Each row was made from one path, in order. Every step used is in the known rows, and no mark comes twice. Write each row's path.
Known rows:
L E Q: -2.23, -0.03, -0.10, 0.69, 1.31, 0.97, -0.35, -1.19, -1.06, -1.99, -1.09, 0.45, -3.42, -1.68, -0.75, 1.12, -0.66, 1.22, -2.61, 1.00
H B: -3.75, 0.46, -0.11, -0.92, 0.59, 0.33, 0.63, -0.25, 1.11, 0.48, -1.73, -2.00, -1.69, 0.31, -5.81, -1.38, -0.82, 2.96, 0.55, -0.58
H B L M E Q: -1.42, -1.27, -0.37, -0.91, 1.56, -0.48, -1.08, 0.06, -4.48, 2.58, -0.92, 1.00, 3.60, 1.28, -1.48, 1.29, -3.33, 1.16, 0.31, 0.03
Q E L H B: -2.65, -0.69, 0.12, -0.50, -3.45, -0.03, -0.59, 2.39, 4.33, 2.65, -0.57, 0.17, -0.73, -1.62, -1.74, 1.44, -0.88, 1.64, 1.05, -2.57
B L M: -1.57, 1.15, 3.11, -0.98, 3.04, -1.06, -2.54, -3.51, -2.68, 3.17, -0.54, 3.38, 4.39, -3.75, -5.03, 0.96, -1.97, -0.83, 0.61, -2.08
C Q E M L: -3.25, -1.78, 1.69, -0.35, -2.64, 0.23, -4.05, -2.07, -2.09, 0.21, -0.36, -2.02, -0.70, 4.69, -0.11, 3.34, -1.69, 0.95, 1.67, -2.71
H B L M E Q C: -1.77, -1.78, -3.48, 1.48, -0.58, 0.10, -2.24, 2.10, -1.04, 2.24, -2.89, 0.78, 7.39, 1.17, -1.33, -0.14, -2.85, 0.78, 2.16, -1.47
E Q: -4.39, -0.56, 0.82, 0.56, 1.88, 1.50, -1.53, -1.03, -1.67, -3.36, -1.91, -3.38, -2.68, 0.94, -0.43, -0.37, -0.12, 1.54, -2.36, 0.38
M E Q C: -2.64, -0.96, -3.41, 3.19, 0.62, 0.84, -2.22, 1.40, -1.18, -1.05, -3.26, -0.76, 3.16, 3.65, -1.45, -1.05, -1.27, 1.22, -0.05, 0.04
C Q: -2.78, 1.40, 5.70, -0.26, 3.33, 0.65, -0.26, -6.14, -1.02, 0.95, -1.51, -4.10, -2.46, -1.61, -4.18, 0.02, 0.48, 1.47, 2.52, 1.76
L M E: 0.30, 1.91, 0.44, 0.78, 4.22, -1.75, -0.57, -2.69, -6.11, 3.87, -0.41, 4.44, 0.32, 4.55, -7.49, 0.68, -2.62, 0.80, -0.93, 1.63
E M L: -4.41, -0.55, 0.86, 0.58, -0.39, 0.34, -3.66, -2.07, -2.65, -1.24, 0.02, -3.50, -2.16, 6.58, -1.38, 2.59, -1.84, 1.21, 0.19, -3.22
C Q E L: -3.22, -1.48, 1.55, -1.00, -1.26, 0.71, -2.97, -2.37, 2.16, -1.94, -0.99, -1.62, -0.49, -1.69, 0.79, 0.57, 1.27, 1.91, -0.50, -1.26
E M: -5.18, 1.43, 0.02, -0.75, -1.40, 0.81, -3.51, -1.53, -0.77, -4.52, -0.49, -2.57, -1.84, 3.60, -1.13, 0.90, -0.01, 2.06, -2.17, -1.07
B H: -5.12, 1.35, 1.96, 1.91, 4.18, -0.37, -1.60, -1.93, 0.52, -1.49, -1.04, 1.34, 2.94, -3.31, -2.85, -0.90, 1.66, 0.26, 1.24, -1.72
C E Q: -2.67, -0.05, 1.09, -0.89, 0.71, 2.26, -0.83, -1.68, -1.50, -4.11, -2.06, -4.44, -3.23, -2.82, 1.11, 1.60, -0.56, 1.63, 0.10, 2.21
H B L M E: 0.31, 1.10, 0.34, -0.19, 3.69, -2.21, -0.81, -1.87, -5.19, 5.18, -0.13, 5.03, 5.23, 1.63, -6.70, 0.86, -3.51, 0.77, 1.07, 0.07
H B L M: -1.49, 0.47, 2.18, -2.18, 1.57, -1.20, -1.65, -2.15, -1.68, 4.81, -0.63, 3.05, 5.26, -4.10, -5.29, 1.01, -2.81, -0.11, 2.04, -2.54
M L B: -1.51, -0.93, 4.35, 3.01, 0.32, 0.87, -1.19, -2.76, -2.48, 2.10, -0.65, 0.64, 0.87, 4.32, -6.08, 1.98, -1.12, -0.33, -0.47, -0.50
L M E Q: -1.46, -0.59, -0.06, 0.06, 2.24, -0.13, -1.08, -0.82, -5.36, 1.34, -1.07, 0.65, 0.02, 3.31, -1.98, 1.11, -2.52, 1.04, -1.41, 1.22
B L M E Q C: -1.83, -1.26, -2.83, 2.26, 0.51, 0.20, -2.86, 1.18, -1.74, 1.09, -2.84, 0.99, 6.79, 1.44, -1.09, -0.17, -2.31, 0.28, 1.20, -1.11
M E Q: -2.64, -0.39, -0.37, 1.15, 2.90, 0.43, -1.04, -0.63, -4.29, -1.47, -1.36, -1.09, -0.91, 3.91, -1.45, 0.10, -1.38, 1.81, -2.11, 1.61

Write each row's path:
-0.79, 1.49, 0.20, 0.29, 2.07, -0.81, 0.12, -2.11, 1.41, 1.04, -0.06, 4.98, 2.48, -6.60, -4.65, 0.98, -1.18, 0.97, 0.19, -0.94 | H B L E
-2.72, 0.87, 1.19, 0.32, -1.09, -0.08, 0.50, 1.33, 2.81, 3.15, -0.85, -0.31, -2.02, -0.93, -4.49, 0.83, -1.24, 1.44, 1.35, -1.46 | L H B
-1.39, -0.60, 0.87, -1.92, -1.02, -0.44, -2.86, -1.82, -0.85, 2.23, -0.64, 2.94, 0.04, -1.14, -2.55, 1.54, -1.14, 0.26, -1.23, -1.96 | Q E L M
-3.53, -0.31, 1.16, -2.04, -4.64, 0.62, -4.11, -1.58, -0.02, -2.50, -1.01, -0.50, 0.25, 0.82, 0.55, 1.93, 0.24, 1.65, 0.04, -0.29 | C Q E M
-3.10, 1.32, 2.65, 2.38, 0.04, 0.25, -2.25, -0.24, 3.09, 0.15, 0.50, -0.61, -3.25, -0.69, -0.38, 2.37, 0.36, -0.09, -1.45, -2.56 | E L H
-1.17, 1.73, -0.47, 0.76, 0.18, 1.92, -1.02, -2.01, 0.82, -3.28, -3.11, -2.58, -0.92, -3.85, -2.33, 0.90, -0.17, 1.27, 2.61, 2.16 | Q C E
-0.53, 1.19, 0.62, 2.17, 2.47, -0.39, -0.12, -3.35, -1.27, 1.04, 0.16, 3.26, -4.42, 0.07, -5.04, 2.32, -1.39, 0.59, -1.06, -0.52 | M L E
-1.59, -1.92, 3.10, 1.66, -3.67, 0.87, -2.84, -1.29, -1.99, 1.38, -0.39, 1.67, 2.51, 4.80, -3.54, 3.30, -1.33, -0.24, -0.53, -1.20 | Q E M L B
-3.25, -0.34, 2.35, 2.29, 1.78, -0.36, -1.55, -1.16, 0.12, 0.94, 0.01, 3.26, 7.37, -1.43, -2.39, 1.01, 0.75, -0.14, 1.36, -1.71 | M E L B H
-3.58, -1.14, 2.53, 1.82, -0.29, 0.07, -2.27, -0.62, 1.82, 0.12, -0.53, 3.83, 7.22, -3.61, -1.26, 0.91, 1.56, -0.46, 1.15, -2.24 | Q E L B H
-3.10, 0.41, -0.82, 0.83, 2.96, -0.20, -1.92, -1.95, -1.20, -2.10, 0.07, -1.37, -0.59, 4.04, -1.94, -0.05, -0.24, 2.59, -2.49, -0.78 | M E L
-1.14, -1.36, 2.35, 1.82, -3.58, 1.46, -2.40, -1.45, -1.63, 1.20, -0.82, -0.37, 3.09, 3.90, -2.97, 3.83, -1.95, -0.20, 1.53, -0.81 | Q C E M L B
-0.87, 2.23, 1.12, 1.48, 3.57, -0.67, -0.80, -3.43, 0.40, -0.62, 0.03, 5.33, 1.59, -6.23, -4.36, 0.95, -0.35, 0.27, -1.28, -0.47 | B L E
-3.76, -1.24, -0.41, -0.19, -1.11, 0.69, -3.44, -0.84, 2.25, -3.76, -1.05, -0.25, -0.99, -0.36, 0.24, -0.13, 1.48, 1.93, -2.94, -1.88 | Q E L
-2.04, -1.08, 0.05, 1.00, 1.05, 0.81, -0.78, -1.29, -1.96, -0.64, -0.68, -0.19, -3.31, 0.17, -0.24, 2.27, -1.68, 0.89, -1.47, -0.32 | M L E Q
-2.97, -0.31, 0.74, -0.16, -3.09, -0.20, -0.72, 1.77, 1.93, 3.88, -0.06, -1.43, -1.32, 1.74, -2.60, 2.77, -2.54, 1.28, 2.58, -3.25 | E M L H B
-1.89, 1.46, 1.82, 2.80, 0.77, -0.52, -1.90, 0.00, 1.30, 1.46, 0.87, 1.01, -1.93, 1.39, -1.09, 2.67, -0.54, 0.08, -1.33, -1.65 | M E L H
-3.07, -0.62, -0.25, 0.21, -2.10, 1.01, -3.56, -1.63, -1.80, -1.48, -0.71, -4.14, -0.87, 4.15, 0.05, 3.73, -2.33, 1.10, 2.62, -2.41 | Q C E M L
-2.21, -0.86, -0.21, -0.28, 0.78, 0.53, -0.60, -0.42, -0.10, -0.66, -0.83, 1.04, 1.54, -4.50, 0.03, 1.35, -1.54, 1.15, -0.59, -0.59 | H B L E Q
-1.80, -1.06, -3.20, 2.42, 0.17, 0.45, -2.23, 1.24, -1.91, 0.96, -3.06, 0.43, 3.73, 3.25, -1.82, -0.32, -2.10, 0.67, 0.43, -0.26 | L M E Q C
-2.77, 0.80, 2.93, 2.58, -1.59, -0.12, -3.10, -0.04, 0.23, 2.06, 0.84, -0.48, -2.95, 3.15, -0.70, 4.51, -1.65, -0.87, 0.53, -3.38 | E M L H
-3.35, -1.54, 2.79, 2.00, -1.41, -0.19, -2.87, -0.45, -0.17, 1.43, -0.27, 3.91, 7.36, -0.89, -1.49, 2.44, 0.18, -0.99, 2.54, -2.86 | Q E M L B H
-2.31, 0.13, -0.08, 0.00, -1.38, -0.46, 0.14, 1.83, 2.65, 3.46, -0.03, -0.37, -0.60, 0.53, -2.86, 1.52, -1.78, 1.96, 1.26, -2.05 | M E L H B
-3.44, -0.64, 3.71, 2.96, 1.87, -0.16, -1.59, -1.73, -0.66, 1.95, -0.39, 2.66, 6.10, -1.05, -3.44, 1.48, 0.25, -1.00, 2.58, -2.38 | M L B H
-2.89, -0.99, 1.99, 2.12, -1.29, 0.40, -2.43, -0.68, 0.21, 1.29, -0.72, 1.82, 8.04, -1.79, -0.93, 3.03, -0.43, -0.95, 4.58, -2.49 | Q C E M L B H
-3.27, 1.32, -1.59, -1.27, -3.81, 1.72, -3.39, -0.87, 0.43, -4.86, -1.54, -3.46, 0.04, 0.11, 0.84, 2.50, -0.72, 1.89, 1.31, 0.13 | Q C E M
-0.81, 0.39, 0.32, -1.97, -0.52, 0.34, -2.03, -2.47, -0.58, 1.90, -0.98, -0.10, 0.33, -2.51, -1.96, 2.45, -1.93, 0.41, 1.34, -1.24 | Q C E L M
-2.47, -0.63, 3.16, 1.63, -0.53, 1.35, -1.47, -2.24, 0.41, -0.63, -0.49, -0.13, 1.52, 1.72, -3.84, 1.00, 0.48, 0.70, -2.43, -0.41 | E L B
-3.05, 1.64, -0.42, -0.75, -1.42, -0.09, -3.25, -1.85, 0.11, -2.94, 0.64, 2.03, 1.81, -1.57, -0.54, 2.54, -0.90, 1.18, -1.39, -1.66 | B L E M
